In the rows, zero is written as 128.
Known rows, with every step that occurs
m > c > l > h: [117 111 128  87  79 215 151 104 166  40  62 118  76 123 166 117 133 116
 127 130 112 153 111 105  55 116 148 128 150 106 144  47 166 107 118  75
 145  98 121 117 119 151 131]
d > u: [126 120 115 131  84 167 153 107 162  98  86 131 138 161 150 118 136 121
 121 137 136 133 130  90  97 136 138 153 139 128 146 165 126 103  83  91
 151 121 159 125  88 130 126]
v > w: [133 156 111 104  81 180 152 112 161  77 104 123 122 100 138 119 145 115
 122 112  94 116 119 106  59 113 135 161 147 131 139 121 169  96  95  94
 157 126 160 133 108 144 148]
x > c > q > g > u > h: [125 112 134  84 102 177 155  95 165  41  78 118  69 165 129 118 173 108
 128 191 144 160 113  77 106 125 111 153 131 119 158 100 133 114 129 121
 163 115 163 112  64 127 139]
l > h > f: [114 122 117  59  86 202 153 103 160  75 103 115 117 114 161 127 154 110
 106 155  70 149 102  98  41 125 128 130 138 121 137  36 142  98  84  69
 145 103 156 117  94 160 144]
k > h > f: [133 140 115  78  97 227 151 111 173  89  99 109 106 113 159 139 137 111
 106 173  98 139 115 105  42 136 120 135 150 116 131  94 130 101  73  87
 149 114 175 117  83 152 145]
c > q > g > u > h: [105 117 140  87 106 157 155 105 170  63  86 111  94 168 135 112 153 102
 128 181 118 169 103  70  89 116 100 155 128 117 153 108 131 114 114 116
 164 121 156 119  49 135 138]
e > u > g: [125 170 141 118  72 171 152 112 167 103  81 139 146 135 158 135 148 110
 105 123  95 145 130  81  83 130 155 141 149 135 114  99 108 103  58 125
 168 131 160 109 101 124 133]
q > c > l > h > u: [101  89 115 107  85 232 137 102 179  69 100 101 112 111 158 116 139 113
 132 156  37 136 108 119  85 112 144 131 142 107 148  60 159 104 110  52
 164  97 127 121  95 153 126]
h > u > e: [123 129 118 132  98 194 143 114 165 104 102 109 167 110 153 142 139 108
 129 142  45 109 120 116  94 129 142 165 132 125 152 147 138  94  56 102
 175 126 152 117  97 127 131]
x > c > m: [138 127  98 123  82 198 160 104 167  83 110 119 120 117 160 131 182 118
 120 110 135 131 123 120  90 136 150 154 153 131 140 134 135  97 114 144
 155 120 176 121 120 118 149]
g > u > h > f > c: [133 139 139  36  97 208 153 103 197  35  95 125 161 154 156 122 163  98
 105 168  67 164 100 104  67 135 117 131 148 134 133  73 129 112  95  90
 165 111 177 118  55 150 134]
k > h > u: [125 120 116 120 106 208 141 116 177 117 103 100 117 112 153 140 117 117
 128 177  83 129 118 128  73 121 130 145 151 120 133 132 137 104  74  75
 167 126 168 113  73 136 143]
u > c > f: [136 126 110 122  86 194 149 107 175  95  56 119 148 144 158 126 142 108
 114 136 116 124 135 114  89 133 122 156 163 113 139 135 121  98  95 120
 139 118 184 134  96 128 129]
x > c: [149 130 117 123  87 197 151 103 156  63 101 126  94 121 148 133 159 125
 119 128 140 115 129 111 117 132 142 151 144 126 149 118 143  98 103 114
 143 112 166 123 106 120 143]
c > x: [111 130 118 124  95 152 155 120 168  83 105 113 141 124 159 126 140 119
 118  96 134 144 115 110 128 127 117 156 146 115 146 160 120  90  87 135
 139 129 154 139  79 130 149]
m > c > q > g > u > h > k: [108  99 154  84 129 174 163  98 189  62  42  98  54 160 156 108 181  94
 130 192 161 162 116  74  76 127 123 130 155 109 148 125 133 121 119 129
 172 122 149 111  44 135 132]
x > c > l > h: [121 109 109  90  68 217 146 103 151  50  89 131  65 120 148 136 139 119
 128 138 107 139 110 110  95 120 150 136 136 115 155  64 162 102 112  74
 146  87 133 111 119 142 137]
j > u: [116 149 143 122  95 156 146 108 169  91  96 110 149 146 138 119 137 126
 126 112  90 129 118 104 110 118 152 144 131 130 157 113 133 103  94  92
 166 125 160 110  93 136 145]
j > u > c: [131 121 145 121 100 174 146 105 175  76  60 106 165 141 136 125 146 124
 126 120  71 121 126 110 122 120 148 142 146 128 151 111 119 107 106  94
 167 120 175 105  99 123 137]
d > p: [131 120 121 106  86 149 151 111 161  71 104 129 161 145 174 115 122 114
 115 126  98 110 127  80  75 128 139 142 145 122 142 134 152  88  90 134
 140 124 167 107  73 121 131]
g > u: [132 111 132 115  95 157 152 102 172  86 116 135 137 164 148 120 147 120
 121 117  93 132 115  99  96 122 134 149 122 137 152 138 149 102  97 100
 161 123 153 132  68 139 133]
k > h > t: [145 140 137  99  85 205 150 124 166  89  91 103 106 117 157 117 130 119
 114 152  95 142 120 117  76 137 131 139 168 105 140 129 132  98  66 113
 130 117 168 131  83 148 144]
u > c > q > g: [112  90 132 125 105 174 159 106 160  73  67 103  88 130 144 121 160  97
 130 178 124 129 130  80 102 115 101 169 148 113 140 108 126 107 117 131
 141 117 178 132  97 119 139]
q > g: [118 110 130 115  96 168 160 102 158  95  93 125 120 128 150 107 142 115
 123 151  93 134 124  92  97 119 119 163 128 118 140 101 135 104  94 113
 146 121 156 130 111 142 151]
t > h: [114 123 110 103 101 192 149 113 166  67  98 116 130 152 151 133 124 122
 120 117 113 114  99 107  90 125 142 137 128 132 135  99 132 103  86  85
 141 114 152 124  86 131 151]
c > f: [120 151 107 122  78 173 146 111 168 107  93 121 134 151 162 115 135 110
 111 128 127 135 129 108  77 131 129 157 146 116 147 138 135  92  86 113
 140 123 169 139  86 141 134]
l > h: [115 117 126  95  86 180 151 106 150  75  97 114 119 117 155 121 142 119
 117 132  95 141 103 112  68 123 138 134 132 121 138  83 142  99  98  88
 137 106 144 117  91 144 142]
m > c > l: [128 125 128 116  84 212 152 109 177  52  78 125  81 127 166 125 128 113
 129 116 137 137 131  96  87 120 141 144 159 114 151  89 166 106 107  98
 150 111 137 129 114 138 132]
q > g > u > c > l > h: [107  44 128  72  92 195 157  90 170  70  41 138 119 163 139 107 140 109
 134 168  17 155 108  94  85 106 123 147 121 113 152  53 145 116 123  64
 168  95 130 113 113 157 129]
x > c > f: [143 151  97 123  76 190 146 103 162  86  83 129 100 144 154 120 156 116
 113 140 146 128 140 116  98 140 139 156 149 119 152 130 138  93 100 116
 139 115 176 131 104 133 136]
f > c: [127 127 139 111  92 185 154 113 170  56 104 115 140 126 158 116 151 104
 117 136 109 124 119 117  96 129 133 156 149 132 128 122 141 102 102 116
 134 113 175 137  94 130 139]
k > h > w: [137 156 120  93  91 219 149 119 169 101 115 116 116  88 145 138 140 116
 123 153  92 143 110  97  42 134 130 158 159 111 139 117 130  95  90  88
 139 131 174 133 103 150 146]
f > c > q > g: [ 95 110 143 120 101 172 160 110 165  57  94  99  84 140 148 100 169  87
 124 183 133 137 119  86  92 116 105 172 142 122 133 107 139 104 121 129
 131 116 180 139 100 130 143]
k > h: [132 133 123 113  96 200 149 116 164  89  94 106 111 117 152 130 122 119
 115 145 119 129 115 120  68 131 129 140 144 117 134 132 130 103  86  96
 141 119 164 120  82 137 142]
m > c > q: [122 130 140 130  97 180 154 110 167  48  86  94  59 135 160 118 165 105
 120 140 191 133 127  87  76 123 130 149 163 118 143 125 155 101 123 127
 136 123 164 136  82 118 133]
m > c > l > h > u: [110  97 122  95  88 226 144 103 179  68  66 109  86 113 165 126 126 113
 140 160  82 155 114 119  59 107 150 131 158 112 145  44 172 109 108  52
 168 104 126 109 112 150 132]
u > c: [141 110 128 118  95 191 153 109 166  75  78 118 139 124 154 138 145 116
 119 128 100 113 127 112 109 128 127 151 155 123 135 116 128 103  99 116
 143 115 172 129  91 117 135]
e > u > h: [136 177 145  73  86 192 148 113 181  96  71 119 163 150 148 146 122 120
 114 126 108 149 103 101  77 133 140 142 153 126 131 115 105 106  74 127
 163 126 159 103  55 123 135]
q > c: [137 123 134 127  94 203 149 102 171  61 112 108 130 120 157 106 165 123
 112 116 104 114 124 112 101 136 137 142 143 117 139 122 132  99 114 110
 136 114 156 140  81 132 130]
f > c > u: [120 126 116 119  81 181 154 103 188  66  98 119 117 132 160 105 144 103
 109 134 106 125 129 103  93 118 147 157 160 124 122 163 136 107  89 117
 153 115 176 122  94 123 131]
m > c: [146 134 140 119  97 196 155 104 171  56  78 115 105 123 165 113 154 123
 118 118 142 132 131 106  75 128 143 142 157 120 136 105 152 104 108 113
 141 121 156 128  99 131 137]
e > u: [132 154 141 108  83 180 151 108 178 116  90 120 157 154 149 138 132 118
 112 114  96 126 118  98  79 126 145 155 142 136 132 130 122  97  76 122
 156 127 160 123  77 127 133]
x > c > u > j: [131 137 102 120  68 185 149  87 171  55  73 119 104 148 158 123 135 135
 109 123 118 117 136 102 109 123 148 160 163 120 154 158 122 107  83 117
 185 123 167  94  87 119 140]

Rows
[106 139 124 108  73 180 152  97 187  50  78 108 145 152 168 109 130 116
 106 123  84 124 125 109  91 116 141 165 166 124 137 162 116 109  82 115
 177 126 177 106  77 127 136]	f > c > u > j
[ 98  87 150 111 107 154 162 101 176  58  98 114 101 177 142  89 177  87
 124 186 102 146 116  85  90 114 109 172 124 133 141 117 146 108 130 116
 150 119 174 142  79 139 132]	f > c > q > g > u
[ 86  99 113  99  90 193 150 113 167  96  91 117  79 119 164 142 132  99
 133 137 103 131 102 102  87 118 152 125 141 110 152 113 157 105  81  82
 154  91 122 113  85 151 137]	c > l > h > k
[122  87 104 104 119 219 144 108 183  79  66 104 153 140 148 152 127 119
 131 159  64 101 108 122 108 119 137 138 152 133 129  93 123 110  85  65
 171 116 169 112  82 117 144]	t > h > u > c
[118 169 144 101  75 180 149 101 174 100  71 113 181 175 156 138 116 132
 109 103  78 126 112 103  80 125 138 161 150 135 147 130 103 101  68 123
 178 139 160 108  62 130 137]	e > u > j
[113 113 146 121 106 176 161 102 164  55  65  99  54 136 154  98 168 103
 127 173 167 146 134  74  73 115 116 160 151 110 141  91 147 107 127 128
 139 124 163 134 109 131 141]	m > c > q > g
[114 139 115 144  89 171 146 114 163  97 113 126 122  98 165 135 147 108
 124 156  79 141 135  93 106 119 142 144 156 129 122  86 133 106  62  96
 176 129 162 112 106 128 142]	h > u > g
[119  91 134 107 103 153 160  93 170  94  94 137 135 167 141  97 151 118
 126 151  63 144 119  88  93 118 119 162 114 128 151 105 141 107 102 102
 165 124 149 131  88 151 139]	q > g > u
[107 108 100 106 112 200 142 112 177  92 102 105 136 142 149 143 117 120
 132 148  76 112 100 116  98 117 146 140 134 135 133  97 138 104  74  63
 168 120 157 116  82 131 152]	t > h > u
[134 139 101 142  66 180 153  96 163  56  86 143  67 112 157 119 168 114
 104 138 130 134 151  81 115 127 167 139 160 119 121 125 127 110  74 121
 170 117 169  98 126 113 135]	x > c > u > g
[127  86 135 124 103 167 151 105 176  64  89 109 109 172 140 132 167 102
 123 146 124 126 119  87 106 117 117 156 143 132 151 147 142 104 120 119
 156 117 176 136  52 114 122]	g > u > c > q
[110 103 132 109  94 161 156  85 160  47  72 112  87 190 140 108 167 121
 123 170 111 142 121  79 109 118 110 173 127 127 177 116 131 108 124 120
 181 126 166 112  74 130 142]	x > c > q > g > u > j
[120 173 146  87  95 169 142 113 173  69  83 105 156 137 138 128 125 126
 123 123  97 151 106 104 106 125 145 130 142 122 154  99 116 111  95  95
 170 122 158  91  74 131 146]	j > u > h
[135 186 147  31  89 229 152 110 200  67  72 114 181 143 154 141 148  98
  97 165  76 159 103 102  45 140 130 138 165 134 113  57 104 107  75 115
 162 115 183 106  67 139 133]	e > u > h > f > c
[120 125 134 107  86 157 150  94 170  72  92 124 162 186 155 120 128 132
 117 105  69 134 111 104  98 122 127 157 131 135 166 136 131 104  91 104
 181 133 154 119  52 139 137]	g > u > j
[109 145 114  67  82 233 151  96 199  56  64  96 128 134 172 117 126 108
  90 180  60 144 120 111  37 127 127 146 176 116 126 128 106 111  69  87
 183 121 193  96  73 146 141]	k > h > f > c > u > j
[124  80 123  99 102 208 145 102 168  90  66 100 142 108 155 140 142 117
 129 171  39 130 112 129  89 116 135 139 154 121 131  77 134 105  99  71
 163 108 162 107  87 129 135]	l > h > u > c
[108 128 130 112  98 164 157 120 178  58  94 109 155 124 160 114 153 106
 114 112 127 147 112 123 126 130 119 159 150 121 132 153 117  94 106 138
 131 123 169 142  90 128 144]	f > c > x
[ 91  54 128 102 111 188 152 101 162  88  52  87  90 118 145 123 157  97
 137 224  61 142 114  94  86 102 110 158 145 111 134  63 131 109 115  83
 163 110 166 110  97 131 140]	l > h > u > c > q > g
[135 119 118  81  57 220 147 111 152  46  81 126  65 119 152 121 145 118
 124 143  85 152 114 106 101 125 150 135 159 103 160  57 162  98  88  90
 134  87 138 122 125 153 140]	x > c > l > h > t
[130 145 115 132  81 203 143 100 179  83  92 109 143 142 164  93 162 115
 104 127 115 123 134 117  77 139 134 144 150 108 145 138 127  94 111 114
 133 118 166 146  82 145 124]	q > c > f
[145 149 105  92  77 200 148  97 176  49  76 124  86 118 146 133 143 122
 113 141 144 139 127 100 107 129 148 140 166 112 137 145 122 112  88 121
 168 113 166  92  80 111 138]	x > c > u > h
[119 142 124  74  78 195 152 107 157  85 120 124 121  87 146 127 157 117
 123 136  61 156  99  88  44 124 137 153 147 116 145  62 144  91 105  79
 137 118 156 130 112 159 145]	l > h > w
[129 116 114 134  82 198 149  90 188  68 102 108 117 128 159  95 157 120
 106 123 102 114 136  98  94 123 151 144 155 111 134 166 130 105 102 112
 156 117 159 127  81 126 124]	q > c > u
[118  62 131 103 118 150 165  97 183  77  46 125 164 164 144 107 160 116
 124 138  64 156 122 101 133 120 102 165 130 116 149 136 101 105 117 129
 162 129 156 133  88 133 141]	q > g > u > c > x
[128 132 132 116 102 170 157 110 177  56  69 108 119 123 167 113 153 123
 114  98 160 155 124 112 105 130 129 148 160 110 140 134 123  96 113 138
 139 134 151 136  95 129 144]	m > c > x
[124  64 120 102 104 174 170  90 186 101  63 128 172 162 153 105 180 109
 128 144  46 148 120 105  83 119 124 162 140 130 137 118 118 112 124 132
 179 129 169 124 113 132 141]	q > g > u > c > m
[140 152 123 121  85 193 150 102 177  79  57 118 111 144 172 102 147 115
 112 128 154 141 140 110  55 136 139 147 164 112 140 120 142  98 106 115
 138 126 167 135 104 141 130]	m > c > f
[121 114 155  78 114 177 159  96 179  34  50 108  74 167 146  98 167 106
 125 183 145 177 115  74  66 122 111 144 144 113 148  86 134 118 139 121
 162 124 152 115  66 135 133]	m > c > q > g > u > h
[147  85 133 112 103 182 153  99 178  72  76 131 153 161 143 130 155 119
 121 127  74 123 122 108 106 125 130 148 139 133 144 129 133 107 110 103
 162 117 167 128  69 125 126]	g > u > c
[ 92  99 105 102  83 202 140 113 169  97 105 114 105 117 154 142 112 110
 140 157  53 144 104 111  81 102 141 143 141 117 150  67 167 103  83  52
 169 102 129 112  95 150 137]	c > l > h > u
[107 131 139 126  93 177 153 121 168  51 115  96  92 134 154 121 163  89
 118 151 153 126 115  98  97 122 120 162 152 131 133 136 147  99 115 130
 127 112 184 142  76 120 132]	f > c > q
[124 123 132  83 113 171 153 107 187  88  89 121 123 152 155 141 149 109
 126 137 114 141 102 102 102 135 140 120 142 124 150 164 128 112  81 115
 176 117 146 112  24 135 135]	g > u > h > k
[119 107 131  76  74 219 147 106 180  89  36 124 142 151 148 149 122 109
 119 133  50 136 104 107  72 116 148 141 151 119 136  71 124 107  95  89
 161  98 142 105  96 134 121]	e > u > c > l > h
[113 128 119 114  86 191 163 113 182  79 114 108 159 117 171 113 176  99
 118 114 107 140 112 127  75 130 140 157 161 135 122 132 133 100 110 138
 145 121 181 134 114 124 145]	f > c > m
[ 99  93 136 124 104 138 158 101 167  86 105 114  86 177 136 101 162 100
 128 171 113 145 116  69  94 108 109 169 115 126 158 124 148 105 116 111
 157 125 158 134  71 140 137]	c > q > g > u
[111 142 122 131  69 167 156 105 179  54  89 134 107 113 169 101 161  95
 101 141  98 142 141  86  96 121 158 143 163 124 103 129 125 112  73 118
 163 118 177 110 119 121 131]	f > c > u > g
[130 143 122 140  74 179 157  95 178  52  58 132  76 114 175 101 161 112
 102 133 135 149 154  76  77 122 167 131 181 113 109 115 132 115  83 117
 172 126 158 102 123 120 130]	m > c > u > g
[ 96 115 135  76 110 222 160 111 178  62  82  89  66 126 155 110 166  79
 110 241 111 154 115  89  34 126  97 157 153 112 122  69 128 108 105  99
 137 111 196 127  99 153 146]	k > h > f > c > q > g
[104 138 111  74  63 213 148 113 162  83 120 134  99  91 148 135 131 108
 134 135  60 160  95  79  53 112 139 155 145 109 158  48 162  94 101  62
 145 107 138 133 122 167 139]	c > l > h > w
[114 119 131  50  87 215 156 103 172  47  93 112 131 113 164 116 168  99
 103 171  57 151 100 115  38 129 131 131 143 128 124  30 139 101  98  74
 138  97 169 119 105 157 140]	l > h > f > c
